What can hang from each mark
j604: j349 j755
j10: j768
j730: j604
j768: j730 j953
j349: j768
j953: j768
j410: j119
j119: j30 j349 j755
j755: j119

Each row was made from one small tree. The marks that hang from a mark follow it in brackets, in the order of their numbers. Every link used is in the known rows. Write each row's tree.
Known rows
j604(j755): [-0.16 -2.59 -3.20  1.54 -0.41  0.45  0.83 -1.38  0.33  3.20 -2.85 -1.34
  0.85  1.98 -0.17 -0.85 -1.08  3.10 -0.45  0.19  1.76 -2.84]
j604(j349(j768(j730 j953))): [-3.13  3.84  3.11  0.92 -1.40  0.84  2.35  0.14 -1.46 -2.14  5.15 -1.77
 -0.41  2.51  3.53 -0.65 -4.18 -2.69 -0.09 -0.92 -0.66 -4.68]
j953(j768(j730)): [-3.20  1.80  0.13  3.66 -3.18 -1.46  1.94 -2.74  0.42 -1.59 -0.87 -1.22
  1.56  3.08  2.40 -2.64 -0.37 -0.20 -3.26  1.21  2.78 -0.75]
j755(j119(j30 j349(j768))): [ 2.74  2.92 -1.78 -4.21  2.13  0.79 -2.32  0.52 -0.51 -3.87 -1.12  1.87
 -0.03 -1.89 -0.59 -2.85  1.97 -1.67  0.75  1.54  3.86  4.59]
j755(j119(j349(j768(j730)))): [ 0.19  2.74  1.86 -1.35  1.56  0.23  0.69 -1.63 -1.77 -4.45  2.96  1.39
  0.78 -2.68 -0.93 -2.86  0.74 -2.91 -0.15  0.93 -0.32  1.14]
j730(j604(j755(j119))): [ 2.29 -4.49 -1.13  1.42  0.79  1.19 -1.84 -0.31  0.85  2.84 -2.10  0.73
  0.34 -1.84 -2.72  0.00  3.13  3.09  0.12 -0.27 -0.91  2.24]
j953(j768): [-1.20 -0.46 -1.24  2.52 -1.84 -0.32  0.63 -1.18 -0.35  0.29 -3.01  1.33
  2.04  2.78  2.69 -4.97 -0.25  0.05 -3.88  0.23  4.51  1.04]
j768(j730(j604)): [-1.22  0.55  2.81  6.14 -2.02 -0.28  1.34  0.87  1.17  0.14  0.65 -1.15
  1.50 -0.31 -1.01  0.51  0.97  3.19 -2.05 -1.40 -0.07 -0.56]
j755(j119(j349(j768))): [ 2.03  0.46 -0.20 -2.16  2.11  1.41 -0.45  0.02 -1.87 -3.09  0.70  3.77
  1.15 -2.49 -0.93 -4.63  2.00 -1.44 -0.01 -0.19  0.85  2.79]
j730(j604(j755(j119(j30)))): [ 2.59 -2.50 -2.74 -0.26  0.93  0.74 -3.71  0.58  2.64  2.81 -4.04 -0.62
 -0.41 -2.53 -3.36  1.90  3.51  3.25  0.94  1.58  1.79  3.96]
j604(j349 j755(j119)): [ 0.73 -4.27 -3.08 -0.64 -1.56  0.72  0.42 -1.17 -0.21  2.88  0.06  0.46
 -0.30  2.06 -2.05  0.22 -0.47  0.46  2.05 -0.27  0.34 -0.67]
j349(j768(j730(j604(j755)) j953)): [-1.71  1.46  3.24  1.20  2.20  0.89 -0.47 -0.33  0.59 -0.09  1.27 -2.35
 -0.76 -1.69  2.02  1.91 -1.54  0.01 -0.24  0.66 -3.42 -3.93]
j119(j30 j349(j768(j730)) j755): [ 0.23  3.61 -2.08 -3.05 -0.89 -2.26 -0.36 -0.64 -2.58 -1.48 -0.93 -2.28
 -0.12  1.12 -0.57  2.79 -0.90 -3.34  1.60  2.24  0.95  0.08]
j953(j768(j730(j604(j349 j755)))): [-3.58 -1.34  0.93  0.72 -3.68 -3.08  1.54 -1.15  0.97  2.28  0.12  1.12
 -0.70  2.19  1.21  1.19 -0.71 -1.29  0.06 -1.82 -2.62 -2.06]
j730(j604(j349(j768(j953)) j755)): [-0.67 -1.27  1.74 -1.03  1.01  1.25  0.18  2.20 -0.24  2.47  1.19  1.27
 -1.69  0.35  2.47  1.08 -1.91 -0.65  1.19 -2.94 -3.40 -2.80]
j410(j119(j30 j755)): [ 3.23 -3.51 -6.98  2.62 -2.78  0.09 -1.04 -2.36  1.46  1.39 -6.69 -4.61
  2.58  2.86 -2.05  3.31 -1.19  3.99  0.11  0.17  5.20  3.94]
j730(j604(j349 j755(j119(j30)))): [ 1.92 -3.59 -3.01 -1.78 -0.52 -0.58 -2.15  1.70  1.81  3.07 -2.03  1.06
 -1.84 -0.02 -3.28  3.02  1.94  1.95  2.36 -0.26  0.60  3.80]
j10(j768(j730(j604(j755)) j953)): [-2.46  0.59  1.95  2.96 -0.55 -0.50 -0.18  1.26 -0.05  0.78  0.39 -2.97
 -0.21  0.80  2.38  2.55 -0.79  2.32 -1.83  2.28 -3.66 -1.11]
j604(j349(j768(j730 j953)) j755): [-3.56  1.81  1.51 -1.65  0.33  0.30  1.86 -1.18 -0.73 -0.07  3.58 -2.88
 -1.51  3.00  3.13  1.90 -5.05 -2.55  1.68 -0.10 -2.18 -6.76]
j730(j604): [ 0.88 -1.50  0.69  5.20 -1.23  0.40  0.53  2.27  0.79  2.00 -1.87  1.07
  1.75  0.41 -0.52 -2.05  1.67  3.74 -2.59 -1.82  0.69  0.85]
j604(j349(j768) j755(j119(j30))): [ 0.59 -0.21 -4.59 -5.19  1.35  0.59 -3.08 -1.09  0.71  0.04 -1.26  1.30
 -2.13 -0.18 -0.34 -0.06 -0.11 -0.29  3.13 -0.27  2.03  0.52]
j730(j604(j349(j768) j755)): [-0.54 -2.19  0.20 -0.87  0.37 -0.24 -0.21  0.81  0.36  2.54  0.27  3.94
 -1.32 -0.76  0.67 -0.58 -0.05  0.54  1.29 -5.54 -2.84 -2.51]

Write each row's tree
[-0.40 -0.33  2.11  1.29 -1.19  0.74  0.39  2.03 -0.30  0.21  1.56  4.86
 -0.29 -0.27  1.63 -2.58  0.40  0.80 -0.70 -5.92 -0.96 -0.74] -> j730(j604(j349(j768)))
[ 2.55  2.04 -4.07 -4.19  0.15 -1.49 -1.34  0.49 -3.03  0.25 -3.14  0.27
 -0.09  1.14  0.41  0.51 -0.45 -2.15  1.46  1.74  2.35  2.65] -> j119(j30 j349(j768) j755)
[ 2.01 -4.92 -0.72  0.08 -0.87  0.29 -0.34  0.89  0.38  3.91  0.38  2.51
 -1.02 -0.06 -2.38  1.29  1.68  1.15  2.00 -2.26 -2.40  1.31] -> j730(j604(j349 j755(j119)))
[-3.07  3.65  1.25  3.91 -1.97  0.60  1.52  0.79 -1.43 -2.59  2.14 -3.33
  1.70  3.33  3.47 -0.31 -2.16  1.38 -3.81  3.47 -0.01 -0.68] -> j10(j768(j730 j953))
[ 2.48  2.71 -2.42 -4.76  0.56 -0.61 -1.01  2.12 -3.54 -0.42 -1.52 -2.22
 -0.14  2.04  1.59  2.28 -2.47 -3.48  1.27  4.04  2.36  2.51] -> j119(j30 j349(j768(j953)) j755)
[-2.55  1.02  2.45  4.82 -2.63 -1.84  1.16 -0.57  1.22 -0.86 -0.59  0.69
  1.58  0.39  1.57 -1.54  1.49  0.37 -3.47 -0.38  0.55  0.71] -> j953(j768(j730(j604)))
[-1.34 -1.37 -2.47 -1.98  0.29  0.08  0.75 -0.99 -0.43  1.68 -0.24  2.26
 -1.53  1.84  1.31 -1.38 -1.86 -0.62  0.77 -3.67 -0.38 -5.22] -> j604(j349(j768) j755)
[ 2.38 -1.31 -1.59 -4.42  3.26  0.75 -1.05 -1.71 -1.17 -1.10 -0.20  2.61
  0.23 -2.55 -1.47 -2.65  1.53 -1.67  1.44  0.93 -1.01  0.57] -> j604(j755(j119(j349(j768))))
[ 0.40 -1.33  2.34  2.71  0.14  1.18  0.05 -0.42  0.79  1.35  0.89 -3.73
 -0.52 -1.05 -1.27  3.66  0.83  0.98  0.09  3.38 -2.81  0.10] -> j768(j730(j604(j755(j119))) j953)
[ 2.91 -1.57 -3.03  0.91  0.29  0.36  0.53 -0.28  2.61 -1.92 -4.16 -2.58
  2.17 -0.02 -2.76  0.82 -0.51  2.47 -0.85  0.22  5.31  4.90] -> j410(j119(j30 j349))
[-1.15 -0.20  3.36  3.29 -0.61  0.08  1.07  0.70  0.57  1.88  0.54 -4.58
 -0.08  0.77  0.13  3.68 -1.32  1.75 -0.56  1.71 -2.74 -2.79] -> j768(j730(j604(j755)) j953)
[ 2.43  1.01 -3.67 -6.73  3.48 -0.18 -3.36 -0.99 -0.12 -1.21 -1.80  0.60
 -1.33 -2.33 -1.14 -0.65  1.55 -1.92  2.28  2.50  2.13  2.41] -> j604(j755(j119(j30 j349(j768))))
[-1.26  2.48  2.90  3.88  0.06  0.16 -0.07 -0.41  1.04 -1.98  1.36  1.67
  0.98 -2.18  1.12 -1.65  1.30  1.28 -2.15 -3.20 -1.37 -1.30] -> j349(j768(j730(j604)))
[-1.79 -1.11  3.09  2.10 -2.17 -0.45  2.68  1.92  0.16  2.92  3.09 -3.28
 -1.63  2.39  0.47  5.05 -2.72  0.10  1.17  0.02 -3.58 -3.70] -> j768(j730(j604(j349 j755)) j953)
[-1.22  3.44  5.06  4.08  0.60  1.36  0.37  0.77  0.04 -2.30  2.39 -1.34
  0.63 -1.61  2.69 -0.42 -0.78  0.44 -2.07 -0.54 -1.44 -1.78] -> j349(j768(j730(j604) j953))
[-1.94  0.47  1.85  1.29  1.01 -0.41 -0.76 -1.62  1.66 -0.20  0.20 -0.04
 -0.15 -2.35  0.37  0.02  0.17  0.96 -0.35 -2.48 -3.38 -3.79] -> j349(j768(j730(j604(j755))))
[ 0.19  4.61 -0.36 -3.03  1.63 -0.04 -1.63 -0.64  0.09 -5.39  1.24 -0.19
 -0.25 -2.84 -1.02 -1.13  1.51 -2.48  0.64  2.52  2.34  2.48] -> j755(j119(j30 j349(j768(j730))))
[-3.24  0.71  2.97  3.45 -4.70 -2.14  2.85  0.49  0.29  0.42  1.64  1.94
  0.48  2.34  1.41 -0.47  0.32 -1.20 -1.53 -2.51 -0.95 -0.11] -> j953(j768(j730(j604(j349))))
[ 2.30 -3.39 -2.41 -2.09  1.24  0.07  0.40 -0.50 -1.29  1.17 -0.87  0.47
  0.69 -0.17 -3.15 -0.55  1.17 -0.28  1.37  2.63  0.26  1.41] -> j604(j755(j119(j349)))
[-2.03 -0.21  3.29  4.59 -4.09 -1.20  2.78  2.03  0.20  1.11  3.05  0.57
  0.21  1.53 -0.08  1.28 -0.79  1.53 -0.63 -3.38 -2.00 -1.53] -> j768(j730(j604(j349)))
[ 2.55 -0.03  0.20 -4.95  3.99  2.23 -0.73  0.06 -1.99 -1.41  1.08  0.00
 -0.31 -1.74  0.68 -1.18 -0.26 -2.85  1.72  3.49 -1.25  0.28] -> j604(j755(j119(j349(j768(j953)))))
[-1.10 -0.31 -0.06 -2.04  0.88  1.67  1.16  0.43 -0.93  1.60  1.64 -0.74
 -1.68  2.12  3.56 -0.21 -3.85 -1.58  1.57 -1.10 -0.54 -4.43] -> j604(j349(j768(j953)) j755)
[-1.79 -2.20  1.62  2.23 -2.83 -1.73  2.40  0.49  1.14  3.42  1.94 -0.89
 -1.06  1.49 -1.52  3.75 -1.13  1.66  0.85 -2.84 -3.28 -3.74] -> j768(j730(j604(j349 j755)))
[-0.86  6.03  2.22 -2.07  1.44  0.09  0.25  1.09 -0.50 -4.22  1.60 -3.23
 -0.64  0.12  2.35  0.99 -2.20 -2.91 -0.46  3.50  2.15 -0.20] -> j119(j30 j349(j768(j730 j953)))
[ 3.22  0.46 -2.70 -1.55  0.82  0.23 -0.51  1.45 -0.60 -1.58 -1.42 -0.02
  0.78  0.00 -2.97 -0.42  2.00 -0.23 -0.02  3.54  5.08  5.20] -> j755(j119(j30 j349))
[ 2.75 -1.43 -3.70 -3.87  1.78 -0.33 -1.72  0.31  0.21  0.55 -2.60 -1.23
 -0.49 -0.29 -3.01  1.63  1.47 -0.22  1.77  3.79  3.05  3.21] -> j604(j755(j119(j30 j349)))
[-2.51 -0.97  1.20  2.13 -1.71 -2.33  0.62 -2.25  1.59  1.91 -2.09 -0.18
  0.14  0.31  0.93  0.39  0.87  0.42 -1.79  0.24 -0.82 -1.19] -> j953(j768(j730(j604(j755))))
[ 2.81 -1.89  0.38 -3.66  3.39  0.12 -1.97  0.28 -0.73  0.01 -0.17  4.10
 -0.37 -5.04 -1.97 -1.59  3.35 -1.11  0.93 -0.71 -2.81  2.12] -> j730(j604(j755(j119(j349(j768)))))
[ 2.30 -1.41 -0.20  0.74  1.85  1.67  0.95 -1.93  1.10 -3.53 -1.05  1.36
  2.54 -2.09 -0.10 -3.22 -1.03  0.67 -1.25 -2.87  1.70  1.98] -> j410(j119(j349(j768)))
[ 1.17  1.79  3.79 -0.25  1.49  0.17 -0.45  0.40 -0.71 -4.18  3.30  2.84
  0.47 -4.54 -1.47 -1.94  3.19 -2.19  0.10 -0.55 -2.51  2.56] -> j755(j119(j349(j768(j730(j604)))))
